Each row was made from one path, in order. Every step used is in the known rows, and no mark comes twice. Write each row's path.
In the rows, zero is written as 128.
Known rows
zufa/timel/mevup: [107 112 129 136 132 103 117 141 117 129 120 162 118 179 119 146 151 147
 140 111 131 118 113 109 112 118 156 135 136 113 104  93  86 142 114 119
 138 122 139 181 140]
vake/lofa: [157 109 122 130 114 123 119 131 133 130  97 141 121  96 142 114 149 116
 117 162 125 133 137 107 141 125 147 118 129 158 142 208 140 113 149 110
 131 129 105 141 111]
mevup/vagaze/tabi/zonasi: [118 111 132 124 139 166 141 120 124 123 133 128 159  87 118 118 110 148
 115 125 136 181 137 124 128 130 108 135 117 183 124 129 118 105 132 125
 127 130  89 149 132]
sasor/lodo/timel/mevup: [128 156 124 121  51 116 125 145 134 149 146 151 100 209 159 131 147 117
 146 146 112 126  82 146 118 117 150 157 143 131 126 114  73 163 114 126
 135 114 126  76 138]
lodo/sasor/zonasi/tabi/vagaze/mevup: [126 151 117 118 177 129 146 104 134 134 146 155 144 158  82 133  96 121
 145 143 134 151 159 148 124 126  83 113 118  93 140 148 216 127 146 153
 132 122 162 164 134]
sasor/zonasi/kebu/matir/lofa: [126 115 118 113 190 118 124 120 126 130 159 120 100 121 116 149 141 109
 176 131 134 151 106 125 157 146 128 120 132 141 139 179 202 133 159 155
 103 112 137 116 133]
zufa/timel/lodo/sasor/zonasi/kebu/matir: [148 158 131 130 193 105 120 124 132 123 145 144 133 159 111 155 130 147
 133 117 127  84 127 108 105 144 124 123 140 120  91 106 218 142 148 141
 126 120 148 174 129]
zufa/timel/mevup/vagaze/tabi/vusu: [ 91  96 128 144 146 141 125 134 119 128 122 153 130 151 123 133 128 163
 129  97 140 144 125 115 110 113 131 138 127 135 116  77 109 131 110 122
 139 124 108 200 145]
misopu/vake/lofa: [161 111 118 143 124 126 117 125 142 123 113 150 120  90 176 127 130  95
 131 141 126 140 164  86 123 120 149 114 133 102 169 226  82 139  97  97
 140 133  93 165 106]
vusu/tabi/zonasi/kebu/sasor/lodo: [135 135 123 117 155 101 135  98 111 116 116 114 158 107  93  95 129 139
 151 149 127 132 119 139 130 131 137 136 146 121 118 136 219 124 149 163
 106 126 158  64 114]
mevup/vagaze/tabi/zonasi/sasor: [119 116 137 114 124 169 139 126 124 119 129 122 164  76 109 128 103 160
 106 115 131 166 149 123 127 133 100 130 116 161 119 132 168 111 142 124
 119 134  89 144 130]
timel/vake/lofa/matir: [131 110 122 135 118 162 116 119 143 135  83 117 108  91 182 144 151 100
 111 160 124 141 156  96 139 128 133 111 124 192 160 157 130  98 117  76
 156 121 122 105 103]
zonasi/tabi: [126 134 122 141 149 117 156 115 126 113 144 121 116 186 125 126 108 126
 128 134 123 143 128 109 141 103 121 110 132 154 155 152 125 123 132 111
 105 128 123 128 121]
zufa/timel/suda/mevup/vagaze/tabi: [ 80 119 156 148 185 142 116 124 120 129 101 135 143 141 142 128 116 142
 129  90 137 106 115 102 116 117 133 136 115  65 120  96  73 101 128 127
 137 137 132 181 141]
zonasi/kebu: [130 124 121 133 153 112 128 137 106 119 124  73  82 105 113 140 124 133
 159 139 126 105 106 129 147 123 145 132 134  97 127 151 144 150 139 114
 103 124 164 149 119]
suda/timel/vake/lofa/matir: [121 123 137 144 155 132  99 119 142 134  90 129  91 133 165 128 152 101
 107 126 131 110 160 113 120 128 146 120 129 224 145 142 100 102 101  86
 150 122 158 147  97]
kebu/sasor/lodo/timel/suda: [171 167 135 117  69 113 109 115 143 137 132 122 144 138 152 135 108 118
 120 133 105 105  97 144 133 133 122 139 143 101 122 141 127 138 118 128
 129 121 139 132 126]
timel/suda: [121 128 141 122 128 115 125 130 120 136  95  92 128  84 151 141 122 121
 142 162 116 102 111 115 145 131 133 111 127  34 126 116  80 126 129 102
 131 145 134 150 140]
kebu/zonasi/tabi: [129 119 115 134 117 120 144 122 134 108 109 122 116 170 107 134 126 125
 108 125 137 148 131 121 146 129 137 125 135 160 128 128 101 118 128 166
 118 129 152 120 131]
tabi/zonasi/sasor/lodo/timel/mevup/vagaze: [115 151 134  94  57 128 120 147 125 140 114 151 122 124 105 143 141 154
 117 134 114 144 113 134 120 149 140 133 136 132 110 103 173 149 151 135
 135 118 117  69 145]
kebu/matir: [126 141 119 116 135 141 129 128 131 118 156 136 133 135 147 144 131 103
 117 141 116 112 104 119 143 143 138 105 126 182 149 158 169 113  98 119
 133 125 131 133 105]
suda/mevup/vagaze: [115 141 134 151 143 152 128 152 116 128 139 104 102 151 139  99 121 123
 125  88 124 123 139 139 133 144 136 121  98 130 160 185  63 101 103 155
 138 115 133 113 123]
tabi/vusu: [139 125 103 151 157 117 126 160 123 126 138 122  84 101 148 110 137 114
 135 146 127 104 122 138 143 132 128 100 130 100 156 146 195 148 125 124
 128 124 100 159 123]
mevup/vagaze/tabi/vusu: [124 105 122 143 145 173 143 133 127 123 147 109 136  86 144 109  95 141
 117 120 135 157 144 135 134 122  96 127 113 158 149 142 143 117 123 123
 125 131  77 175 128]
sasor/lodo/timel/suda/mevup/vagaze/tabi: [105 158 147 132  96 152 125 128 136 149 129 127 122 177 177 116 114 116
 135 128 117 121  84 142 121 115 127 161 125 101 141 112  63 127 123 132
 135 128 113  75 139]
zonasi/sasor: [147 141 130 116 101 120 126 161 125 115 134 111 125 104 118 146 118 141
 119 121 114  87 146 124 135 133 119 106 126  67 120 165 208 142 146 121
 109 131 122 140 117]
mevup/vagaze/tabi/zonasi/sasor/lodo/timel: [116 132 141 110  98 169 133 129 134 132 141 142 154 113 126 131 106 152
 107 120 127 165 125 134 119 126 104 149 124 171 120 125 156 124 150 126
 124 127  91 113 136]
misopu/timel: [122  98 131 120 103 117 119 148 130 142 185 100 119 168 131 112 145 117
 133 112 129 108 131 140 138 124 143 108 141 123 158 174  80 154  92 116
 125 129 137 102 124]
zufa/timel/vake: [115 109 128 154 163 127 105 130 129 122 126 150 103 128 158 158 138 140
 130 114 140 109 123  85 112 124 136 131 129 140 118 102  77 131 120 101
 140 122 155 171 127]
lodo/zufa/timel: [124 120 134 146 124  81 124 143 120 115 113 168 122 139 147 163 157 106
 115 138 148 134  96 133 105 136 138 148 130 143 109  81  37 103 151  91
 152 133 154 187 125]
matir/lofa: [149  87 119 143 132 121 129 147 133 141 126 147 135 142 159 130 116 104
 144 147 126 123 123 101 136 122 132 110 132 140 136 179  84 110 125 118
 110 118  82  83 128]
vusu/tabi/zonasi: [117 120 125 124 172 107 141 118 116 122 121 148 164 115 109  95 149 128
 145 159 131 141 137 125 124 129 137 115 137 121 124 140 179 112 141 146
 124 135 132  76 121]
zufa/timel/lodo/sasor/zonasi/tabi/vagaze/mevup: [141 140 127 138 199 122 135 101 145 130 150 163 141 191  95 142 118 146
 145 118 126 137 152 111  87 125 103 118 122 113 111  89 177 134 151 126
 124 121 130 158 138]
misopu/timel/suda/mevup/vagaze/tabi/vusu: [ 71  98 144 130 145 156 119 133 125 152 146  63 130 141 149  90 128 126
 138  93 131 105 130 137 139 127 130 103 124  65 181 119  80 125  66 126
 137 143 108  91 138]
suda/timel/zufa: [133 135 130 159 129  73 123 120 119 132 134 121 103 155 129 120 144 111
 134 111 114 112 123 123 119 138 141 122 137 147 104 112  50 120  94  98
 120 134 190 177 117]
mevup/vagaze/tabi/zonasi/sasor/lodo/timel/suda: [102 132 151 105  98 171 131 120 132 138 117 126 162  91 132 137 100 155
 111 128 125 158 118 128 123 129 104 146 123 129 118 100 140 121 152 118
 129 137  94 113 145]
vake/misopu/timel/lodo: [159  95 129 119 123 125 117 139 134 136 175  72  92 173 149  81 150 124
 124 127 121  69 157 119 138 123 142 116 120 151 158 164  60 167  77 139
 133 137 133 100 123]
misopu/vake/lofa/matir: [154 117 124 139 122 138 121 126 149 127 100 155 128 110 183 132 133  73
 117 139 123 142 175 106 128 114 147 108 132 112 178 226 123 127 107  86
 153 125  86 160  98]
vake/misopu/timel/suda/mevup: [104  94 143 117 140 129 105 137 119 144 135  73  89 162 151  78 143 111
 130 118 129  52 137 124 154 119 153 117 111  84 176 165  36 147  70 154
 150 144 171 113 130]
misopu/timel/vake/lofa/matir: [110  83 131 121  97 155 107 126 146 151 140  94 116 139 168 126 161 104
 116 127 130 128 157 114 140 126 143 103 139 184 182 170  95 125  83  79
 152 125 131  70 109]
zufa/timel/lodo/sasor/zonasi/tabi/vagaze: [153 147 132 143 173 114 136 116 148 132 163 171 138 186 101 143 117 149
 135 118 123 126 150 110  96 123 108 112 134 118 101 100 175 134 167 125
 122 121 138 164 145]
vusu/vagaze: [150 133 126 141 125 120 134 122 133 140 136 137 133  70 129 138 121 104
 132 139 134 120 141 152 152 113 149 116 128 131 122 163  57 138 148 104
 123 128 139  92 135]

Which path is each row?
[103 166 148 104  97 132 112 145 124 142  98 137 118 113 120 132 135 141
 115 126 113 114 106 132 125 154 140 126 126  87 123 110 168 132 160 142
 137 124 126  55 142]	tabi/zonasi/sasor/lodo/timel/suda/mevup/vagaze
[101 120 141 133 132 133 125 123 121 132 124 117 125 169 120 116 127 145
 129  94 130 141 145 137 110 122 134 141 125 192 116  93  39 122  70 121
 132 130 139 176 128]	suda/timel/mevup/vagaze/tabi
[105 132 127 122 139 129 128 111 130 108  99 163 155 109 132 145 150 135
 118 136 144 146 108  98 100 125 114 152 137 159 101  29 179 109 138 115
 126 140  98 109 118]	vagaze/tabi/zonasi/sasor/lodo/zufa/timel/vake
[142 127 107 157 156 119 130 140 131 139 134 134  99  56 139 119 127 104
 133 144 135 110 134 158 155 120 142  98 130 112 149 144 149 152 144 111
 129 126 110 113 134]	tabi/vusu/vagaze
[126 137 128 124 152 137 140 105 135 131 117 152 172  51  99 135 126 121
 127 134 141 138 144 133 139 106 131 120 133 135 105 115 161 125 152 112
 111 141  97  76 132]	vusu/vagaze/tabi/zonasi/sasor
[126 118 101 150 187 130 128 124 127 136 117 121 106  63 131 118 129 101
 146 143 138 123 136 159 143 123 135 107 116 107 159 131 146 148 125 114
 131 126 102 106 126]	tabi/vusu/vagaze/mevup
[100 149 143 138 156 122 122 138 114 137  89  87 110 125 153 117 134 110
 148 132 115  86 109 117 140 136 146 108 115  22 145 121  73 109 102 131
 137 140 137 115 133]	timel/suda/mevup
[158 137 120 113  54 120 123 156 136 109 105 123 119 125 112 136 130 132
  99 120 126 101 130 144 141 152 138 139 132  97 103 132 166 141 155 189
 115 126 150  99 127]	kebu/zonasi/sasor/lodo
[183 165 121 134  49 100 121 110 140 136 153 130 141 158 145 133 117 114
 123 121  99 129  97 142 128 137 120 142 146 133 113 145 119 136 106 124
 124 116 154 126 120]	kebu/sasor/lodo/timel/zufa
[107 111 116 134 163 158 154  89 136 126 152 125 119 178 101 130  99 121
 153 139 117 186 131 123 125 102 115 107 109 150 174 126 113 118 125  91
 108 127 129 109 121]	zonasi/tabi/vagaze/mevup
[118 148 129 115  59 158 129 153 134 135 140 123 123 146 140 135 111 152
 121 116 112 115 121 142 119 119 109 140 132  99 128 108 206 157 130 127
 119 125  89  93 134]	zonasi/sasor/lodo/timel/mevup/vagaze/tabi/vusu
[118 146 148 141  88 106 126 133 120 127 104 145 116 153 170 132 132 110
 111 125 133 129  82 153 112 143 138 169 117 115 128  74   4 101 160 128
 150 125 150 112 134]	sasor/lodo/zufa/timel/suda/mevup/vagaze
[109 108 132 122 149 164 140 115 115 122 123 105 141  77 107 125 105 156
 125 124 137 176 128 125 133 128 114 143 121 174 124 126 131 114 141 122
 117 130 106 149 132]	mevup/vagaze/tabi/zonasi/kebu
[154 165 121 120 149 100 130 143 127 132 142 156 140 125 105 131 118 120
 130 143 137 102 154 149 132 142  95 118 132  71 111 172 218 138 149 171
 142 121 163 192 134]	lodo/sasor/zonasi
[158 150 122 132  61  91 139 141 125 119 126 142 112 147 166 129 144  91
 120 163 128 139  83 160 122 139 132 161 131 148 129 103  50 123 152 120
 133 125 135  97 117]	sasor/lodo/zufa
[131 144 125 104 124 107 120 150 120 120 109 142 125  84  93 139 147 141
 118 141 121 118 129 117 131 148 136 103 134 103 110 131 230 139 159 130
 120 129 117 113 125]	tabi/zonasi/sasor
[139 168 115 138 177 105 148 118 133 136 141 161 139 122  98 129  99 118
 127 140 145 115 164 156 145 120  93 104 137  93 132 159 235 138 162 160
 133 122 154 153 142]	lodo/sasor/zonasi/tabi/vusu/vagaze
[163 152 133 147 156 100 124 143 133 125 131 155 146 166 128 140 122 149
 116 123 123  70 143 103  91 131 124 120 140 103  85 104 156 136 133 122
 133 125 128 174 128]	zufa/timel/lodo/sasor
[139 125 131 117 121 159 136 101 121 118 129 104 157  82 106 116  93 156
 117 115 130 176 122 138 133 132 105 154 125 186 121 127 155 114 138 140
 112 122 112 137 125]	mevup/vagaze/tabi/zonasi/kebu/sasor/lodo
[191 175 122 135 123 112 143 142 135 129 130 103 148 143 137 126 117 135
 123 157 106  77 158 116 105 143 108 105 136 104 102 117 164 136 103 122
 129 129 108 123 120]	timel/lodo/sasor
[127 107 135 134 127 172 144 125 127 121 147 109 157 104 138 121  93 144
 117 116 132 165 145 128 131 119  99 138 111 169 133 153  91 109 123 120
 121 133  95 167 127]	mevup/vagaze/tabi
[132 147 129 122 114 121 145 103 135 127 108 163 171  61 116 139 134 106
 119 148 145 153 121 153 130 112 131 145 135 154 102  76 122 116 164 109
 119 140 101  47 129]	vusu/vagaze/tabi/zonasi/sasor/lodo/zufa
[136 127 125 142 150 140 145 104 138 132 135 139 163  77 128 127 116 107
 137 134 143 136 142 140 144  92 131 129 128 144 118 133  89 124 131 105
 112 140 103 100 129]	vusu/vagaze/tabi
[146 126 121 114  81 124 120 159 133 109 100 114 124 105 100 149 133 136
 100 115 130 104 145 131 142 154 136 121 130  93 102 140 167 132 143 174
 121 133 152 132 129]	kebu/zonasi/sasor
[131 115 132 119 143 163 135 102 119 117 125  97 161  67  97 127  95 159
 117 113 132 176 134 129 134 134 105 140 123 180 120 132 156 108 126 130
 117 127 113 164 126]	mevup/vagaze/tabi/zonasi/kebu/sasor
[128 110 114 135 103 146 144 114 145 120 128 135 112 157  93 137 117 124
 117 131 130 173 132 132 144 127 138 116 127 162 137 118  93 111 142 151
 118 128 165 114 138]	kebu/zonasi/tabi/vagaze
[ 92 131 149 147 184 108 106 137 117 131  96 141 116 153 142 133 138 128
 137 103 130  78 105 104 120 124 154 123 122  38 120 106  82 117 132 127
 141 134 152 171 138]	zufa/timel/suda/mevup
[127 133 109 140 198 103 145 121 134 121 168 137  86 154 114 115 140 117
 157 126 136 172 135 136 153 126 103 103 130 121 162 160 215 146 171 156
 108 118 112 149 142]	sasor/zonasi/tabi/vusu
[147 142 130 139  84  82 128 139 126 117 125 173 113 165 162 138 146 101
 115 145 136 128  77 152 109 131 139 170 134 147 115  88  45 123 169 119
 136 122 145 129 122]	sasor/lodo/zufa/timel
[105  67 133 106 101 157 123 127 120 141 159  82 117 172 133  84 133 140
 124 109 135 113 155 127 142 106 134 138 113 170 163 147  35 151  50 149
 147 139 139 132 134]	vake/misopu/timel/mevup/vagaze/tabi
[101 146 125 103 111 138 133 125 130 130 115 155 156 153 113 128 149 140
 138 138 123 145 105 113 109 112 124 144 144 129 104  65 213 137 113 130
 118 135  76  82 130]	vagaze/tabi/zonasi/sasor/lodo/timel/mevup
[117 133 123 112 157 135 136 126 126 111 116 141 162 100 102 123 138 138
 127 134 131 137 129 104 122 118 113 122 134 121 110 100 244 122 131 128
 107 142  75 129 117]	vagaze/tabi/zonasi/sasor
[188 147 120 117 139  99 116 116 139 119 162 124 140 111 105 129 134 121
 136 108 125 150 143 147 148 151 105 116 129 117 121 191 194 132 136 163
 119 114 139 190 127]	kebu/sasor/zonasi
[104 101 138 135 114 128 120 139 117 132 125 153 125 159 118 149 130 162
 127  97 133 139 126 117 113 125 145 140 125 134 108 107  50 134 121 119
 144 118 141 190 148]	zufa/timel/mevup/vagaze
[126 103 125 137 135 148 145 114 132 135 166 138 157 120 116 102 117 121
 160 153 120 151 147 145 125 112 126 109 120 109 143 155 138 109 141 120
 116 134 153  92 124]	vusu/tabi/vagaze
[160 155 124 125 108 111 114 119 122 125 138  86 101 131 120 141 108 132
 145 125 115 103  89 148 139 125 135 152 146 119 121 154 165 156 132 128
 106 114 172 133 116]	zonasi/kebu/sasor/lodo/timel
[103 156 137 134 122 153 138 138 118 117 114 125 134 143 133 102 131 124
 110  93 132 148 120 144 114 145 119 148 104 149 141 108 114  83 123 158
 136 126 107  70 118]	suda/mevup/vagaze/tabi/zonasi/sasor/lodo/zufa
[103 127 131 103  51 145 149 123 114 127  99 121 157 126 117 140 135 154
 123 132 125 189 121 138 112 140 120 154 125 160 111  47  87 113 110 122
 138 131  96  95 140]	timel/mevup/vagaze/tabi/zonasi/sasor/lodo/zufa
[ 89 113 140 119  99 113 132 129 114 117  86 163 157 124 113 170 155 145
 108 121 146 172 110 124  93 141 128 154 128 155  92  21  75  95 134  97
 155 139 123 163 139]	lodo/zufa/timel/mevup/vagaze/tabi/zonasi/sasor
[159 130 133 150 160 102 121 140 136 122 144 142 120 164 139 138 146 144
 131 116 120 102 128  97 100 128 140 123 134 125  97 104 112 141 141 109
 119 125 107 153 130]	zufa/timel/lodo
[102  65 123 116 118 160 121 134 120 142 157  80 102 159 137  74 137 138
 123 112 137 107 154 133 146 109 132 128 115 159 175 138  73 158  50 151
 149 138 126 138 134]	vake/misopu/timel/mevup/vagaze/tabi/vusu
[123 152 132 121 123 138 133 107 145 143 128 173 162  85 116 138 128 115
 127 136 137 136 122 145 131  99 137 140 141 147 104 106 149 141 159 112
 116 135  97  42 136]	vusu/vagaze/tabi/zonasi/sasor/lodo/timel
[134 103 116 138 139 152 111 126 126 124 120  91  74  99 179 125 135 123
 129 149 132  94 149  89 142 127 128 128 108 168 154 134  50 136  78 122
 150 131 166 132 117]	timel/vake/misopu
[119 154 136 115  64 129 110 155 138 129  85 117 111 148 129 140 137 124
 110 111 121  84 112 141 134 153 147 139 130  52 110 109 135 132 136 187
 132 131 161  70 139]	kebu/zonasi/sasor/lodo/timel/suda/mevup
[117 112 128 121  72 147 139 139 113 139 124 101 123 135 124 136 124 154
 136 124 117 165 138 134 132 138 136 128 119 141 129 120  34 130  92 119
 142 121 125 136 146]	timel/mevup/vagaze
[159 143 127 131 114  89 117 114 113 109 117 100 110 118 115 149 116 131
 133 120 129 113  84 147 128 134 136 163 143 124 109 113 136 132 151 124
 113 118 182 164 113]	zonasi/kebu/sasor/lodo/zufa/timel
[ 98 116 139 117 106 136 124 128 120 125 111 170 149 153 102 141 131 174
 118  95 132 148 119 114 103 122 135 152 132 137  92  66 135 135 142 137
 130 122 113 147 145]	zufa/timel/mevup/vagaze/tabi/zonasi/sasor/lodo
[143 161 121 119 167  98 129 138 115 130 132 125 119 112  90 141 110 130
 147 143 139  94 142 152 139 140 103 127 136  57 108 167 233 147 160 168
 129 120 188 192 133]	lodo/sasor/zonasi/kebu
[109  91 121 129 167 157 144  98 128 132 150 127 163 127 109 102 118 118
 173 154 122 166 150 145 114 115 121 117 106 105 153 143 135 110 122 121
 119 134 146  82 117]	vusu/tabi/vagaze/mevup
[162 114 129 116 122 122 118 141 133 140 163  83 113 172 140  85 132 127
 111 134 123  47 169 125 131 124 128 115 124 135 149 163  96 163  73 150
 145 138 150 117 122]	vake/misopu/timel/lodo/sasor
[154 138 123 113  37 107 127 155 134 106  94 126 123 118 120 149 141 120
  93 129 133 117 119 153 132 161 136 149 132 113 100 101 125 124 158 174
 127 131 157  98 126]	kebu/zonasi/sasor/lodo/zufa
[124 136 119 111 189 114 124 120 122 121 165 108  90 112 105 148 149 116
 169 128 132 147 105 139 158 150 128 124 129 130 136 172 215 146 162 155
 109 117 162 153 129]	sasor/zonasi/kebu/matir
[117 126 117 123 173 130 138 116 126 117 119 150 156 116 114 110 147 124
 137 146 137 155 115 106 123 114 123 129 135 152 116  97 182 115 119 127
 116 139  79 135 119]	vagaze/tabi/zonasi
